Each row was made from one small tree. Brackets hold a mark, then the marks that hang from it, in alphabetical order. Every link used is in the known rows. Write each row's tree.
Known rows
(goret (sevi (gisarem barob sedu) ratin)): [ 4.202  0.549  0.968  0.719  3.941 -0.111  1.033  0.141 -3.914  0.976
 -0.239  2.328 -1.526 -1.428  1.857  0.416  2.118 -0.085 -2.115  0.180
 -4.501 -1.791]
(barob sevisal): [ 1.297  3.863 -1.177  2.311 -2.200 -0.455 -1.195 -0.239  0.488  0.561
  0.639 -0.307  0.629 -3.596  1.980 -0.841 -0.658 -0.717 -0.511  0.071
 -0.135  0.138]
(sevi ratin): [ 5.032  5.012 -0.267 -2.800  0.003  1.203  0.885  3.779 -2.085  2.838
  2.408  0.883 -2.163 -4.421  4.663 -2.043  2.260  0.494 -3.972 -0.763
 -2.651 -1.185]
(barob (gisarem sedu)): [ 0.032  2.964 -1.731  3.087 -0.390 -3.750 -0.298  0.575  0.975  1.048
 -0.110  1.154 -5.153 -1.483  0.715  1.258  2.859 -2.593 -0.437 -0.931
 -3.873 -0.710]
(goret (sevi gisarem)): [ 2.796  6.616  1.902  2.582  1.787 -1.021  0.835 -1.622 -1.915  1.753
  0.321  3.733  3.113 -4.299  3.010 -1.139 -1.825  3.527 -1.038 -0.409
 -4.534 -3.568]
(barob (gisarem (sevi ratin)) sevisal): [ 4.637  1.518 -2.001  3.005 -5.268 -0.936 -1.221 -0.205 -1.198 -0.678
  1.291  0.234 -3.570  1.843  0.192  0.926 -2.453  1.492 -5.851  0.829
  0.336 -0.204]
(goret (sevi (gisarem sedu))): [ 1.966  4.912  0.891  3.045  2.700 -2.871 -0.258 -1.083 -1.514 -0.125
 -0.557  4.176  1.159 -3.507  0.934  0.337  0.284  1.924  1.307  0.495
 -5.334 -3.369]
(goret (sevisal (barob gisarem))): [ 1.188  0.905 -3.565  4.167 -3.153 -0.922  0.403 -2.319  3.079  2.811
  1.202 -0.278 -2.843  0.293  2.845  0.831  0.299  0.147  2.318 -1.744
  0.666 -0.365]
(sevi (ratin (goret sevisal))): [ 4.708  3.269 -0.496 -3.449 -0.444  1.184  2.574  1.534 -0.172  2.082
  3.484  0.339 -1.032 -2.658  2.016 -2.251  3.356 -1.133 -0.681 -0.799
  2.444 -0.322]
(goret (sevi (gisarem sedu) ratin) sevisal): [ 5.856  3.336 -0.884  2.150 -0.694 -0.604  0.624  0.748 -0.884 -0.900
  0.350  4.180 -0.707 -1.900  1.559  2.465  1.217  1.542  3.230  1.904
 -2.678 -3.600]
(sevisal barob goret): [ 1.881 -2.901 -0.396  1.485  0.680 -1.160 -1.459 -3.905 -1.023  4.696
  4.449  0.103 -3.166 -2.867  3.138 -2.959  1.374  3.726  1.180 -3.518
  0.911  0.660]
(gisarem barob sedu (sevi (goret sevisal) ratin)): [ 4.945 -3.433 -4.606  0.277  1.575 -1.895 -1.309  1.969  0.539 -0.342
 -0.716  2.470 -2.716 -1.809 -2.221  1.916  3.306 -1.034 -0.592  0.863
 -0.725 -1.804]
(sevi (gisarem barob sedu) (goret sevisal) ratin): [ 4.630 -4.302 -0.657 -0.268  0.661  0.023  1.222  2.414  0.914  2.680
 -0.020  4.557 -0.406 -1.324 -1.051  3.581  2.281 -6.228  3.166 -0.515
 -1.021  0.580]
(sevisal (barob gisarem) (goret sevi)): [ 1.552 -2.801  0.106  5.001  0.638 -2.353  0.236 -8.539 -3.725  3.353
  4.169  1.371 -2.963  0.332  2.412 -1.115 -0.120  5.593 -1.242 -2.597
  1.209 -1.546]
(barob (gisarem sedu) (sevisal (goret (sevi ratin)))): [ 3.380 -3.457 -0.089  5.024 -2.760 -3.025 -0.769 -5.493 -4.417 -1.498
  2.994  1.626 -5.530  1.741 -1.250  2.591  1.247  0.680 -0.318  1.121
  1.829 -0.268]
(ratin (goret sevi (sevisal (barob gisarem)))): [ 0.341  1.231 -1.020  2.826  1.230 -1.730  2.844 -7.850 -0.465  1.286
  2.950  0.529  1.642  1.326  0.414 -1.266  0.836  2.108  1.112 -1.196
  3.815 -1.806]
(ratin (goret (sevisal barob))): [ 0.513  0.865 -1.469 -0.301  0.952 -0.464  1.268 -2.964  2.332  2.443
  2.954 -0.719  1.081 -1.135  0.955 -2.708  2.296 -0.153  3.148 -2.084
  3.605  0.495]
(sevi (gisarem barob) ratin): [ 4.742  0.043  1.638 -1.553  1.251  2.776  1.453  3.151 -1.517  4.730
  0.736  0.668 -2.587 -2.155  3.754 -0.850  0.580 -2.793 -3.491 -2.325
 -3.439  1.417]
(sedu (gisarem (barob sevisal) (sevi goret))): [ 2.901 -2.554 -2.760  3.571 -0.318 -1.010 -1.232 -0.871  1.778  3.809
 -0.699  2.489 -1.243 -3.579 -1.644  1.608 -2.835 -0.799 -4.028 -0.483
 -2.014  2.050]
(barob (gisarem sevi)): [ 2.208  4.529 -2.079  3.184 -1.504 -2.781 -0.671  0.305  0.680  1.428
 -0.173  1.101 -3.722 -1.375  0.988 -0.587 -1.246  3.102 -5.253 -0.862
 -3.238 -2.130]
(ratin (goret sevisal) (sevi gisarem)): [-0.782  4.360  3.501 -0.750 -3.851  0.911  2.618  3.433  2.831  4.295
  1.268  0.898  2.389 -1.548 -0.279  0.086  0.629  0.456  3.533 -1.046
  2.526 -0.266]

Which tree is each row?
[ 4.873 -1.121 -2.623 -1.849  1.640  1.024  0.869  0.574 -0.250  1.206
  0.764 -1.476 -3.308 -0.934  0.060 -2.353  2.440  0.922 -4.025 -0.881
  1.745 -0.118]
(gisarem barob (sevi (ratin (goret sevisal))))
[-0.319  0.518 -1.897  5.193 -3.128 -3.371 -1.527 -1.526  1.048 -1.001
 -0.129  0.053 -3.688  0.833 -1.131  2.811  0.846 -3.906  0.926  0.487
 -0.977  0.923]
(barob (gisarem sedu) sevisal)
[ 1.647  1.247  0.773  2.062  1.890 -0.803  2.041 -6.141 -0.027  1.550
  2.564  2.053  4.269  0.082  0.386 -1.518 -0.580  2.203  3.627 -1.372
  2.622 -1.247]
(ratin (goret (sevi gisarem) (sevisal barob)))
[ 5.304  0.796 -2.453 -1.120  2.053  0.856 -0.694  2.740 -1.814  1.978
  0.029 -0.956 -4.208 -2.758  2.375 -2.464  1.466  2.601 -7.369 -0.900
 -2.740 -0.947]
(gisarem barob (sevi ratin))
[ 2.000  0.795 -1.765  5.293  0.727 -2.474 -0.909 -3.710  0.907 -0.448
  0.092  3.025  1.086 -0.241  0.832  1.904 -0.113  2.709  6.509  0.494
 -1.842 -2.781]
(goret (sevi (gisarem sedu)) (sevisal barob))
[ 0.798 -4.090 -3.646  3.513  1.829 -3.694 -3.320 -1.492  0.432 -1.563
 -1.850  1.516  0.473 -1.576 -4.583  1.642  0.695 -2.010 -0.590  0.929
 -0.591 -0.304]
(gisarem (barob sevisal) sedu (sevi goret))
[-2.431 -0.707  2.240  0.215 -1.217  0.109  1.841  3.043  3.274  3.366
 -0.863 -0.674 -0.563 -0.101 -2.651  1.781  3.886 -2.897  5.115 -0.973
  1.922  1.127]
(ratin (goret sevisal) (sevi (gisarem barob sedu)))
[ 3.306  0.773 -2.893  2.523  1.216 -0.519 -0.876  1.789  2.358  4.693
 -1.500  0.367 -6.039 -4.899  1.646 -0.321 -0.748  1.848 -4.993 -1.466
 -5.775  1.443]
(sedu (gisarem barob sevi))
[ 1.905  0.631 -2.826  1.262 -0.183 -1.335  0.391 -1.981  2.035  3.419
  2.188  3.442  3.686 -3.213  1.362  0.237  0.204 -0.447  3.284 -1.536
  1.535 -1.700]
(sevi (goret (sevisal barob)))
[ 3.585 -5.558  1.106  0.080  0.783 -0.214 -0.099  0.797 -1.663  1.895
  0.624  3.634  1.182 -0.102 -2.184  3.087  0.568 -7.237  0.301 -0.408
 -0.528  2.231]
(sevi (gisarem (barob sevisal) sedu) goret ratin)
[-0.269  5.418  0.219 -0.006 -4.029 -0.165  1.539  4.238  1.814  4.563
  0.754  3.076  4.026 -5.093  1.013  1.399  1.250  1.587  1.628  0.123
  1.024 -3.479]
(ratin (sevi (goret sevisal)))
[-0.254 -1.156  2.093  2.494  4.191 -1.837  1.106 -5.727 -1.775 -0.590
 -0.077  0.663  2.582  0.147 -2.782 -0.362  0.815 -2.358  1.276 -0.226
  0.882  0.654]
(ratin (goret (sevi (gisarem (barob sevisal) sedu))))
[ 1.717 -5.841 -2.373  4.934 -0.592 -4.745 -3.607 -4.482 -0.555  1.390
  2.842  0.754 -7.621  1.728 -1.437  0.162  1.129  4.379  0.419 -2.308
 -0.031  0.513]
(sevisal (barob (gisarem sedu sevi)) goret)
[ 5.694  0.807 -4.210 -0.064 -0.883 -3.138 -1.923  3.446  0.729 -1.524
  0.807  4.902 -0.941 -2.895 -2.139  1.754  2.059  1.247  0.773  1.931
 -0.996 -3.353]
(gisarem sedu (sevi (goret sevisal) ratin))
[ 0.860 -0.112  0.168  2.568  2.507 -2.494  0.938 -5.601  0.258 -0.266
  1.834  2.252  2.804  0.719 -1.397 -0.225  1.317  0.884  5.989 -0.619
  1.669 -1.185]
(ratin (goret (sevi (gisarem sedu)) (sevisal barob)))
[ 4.433 -7.424  1.292  1.413 -0.687  0.472 -1.390  0.114 -1.778  1.651
  1.294  0.455 -5.869  0.416 -0.569  1.981  1.709 -4.178  1.463 -0.992
 -0.044  3.763]
(sevi (gisarem (barob (sevisal goret)) sedu) ratin)
[ 4.760  0.091 -4.230  2.713 -3.746 -0.544 -0.356 -0.279  1.362  1.354
  1.999  0.095 -4.279  1.841  2.260  0.570 -0.268  3.084 -0.966 -0.561
  0.917 -0.989]
(goret (sevisal (barob (gisarem (sevi ratin)))))
[ 4.051 -1.033 -1.849  0.714 -0.441 -1.798 -0.290 -1.456 -2.083  2.779
  3.256  2.785 -0.599  1.650  0.879 -0.514 -1.349  2.487 -5.449 -1.923
 -0.162 -1.310]
(sevisal (barob (gisarem (sevi goret ratin))))
[ 6.209  2.818 -1.046 -1.826 -0.016 -0.279  0.453  2.842  0.265  3.666
  2.639  2.122 -4.270 -3.601  0.807 -1.781 -0.572  2.534 -5.854 -0.882
 -2.863  1.391]
(sedu (gisarem (sevi (ratin goret))))
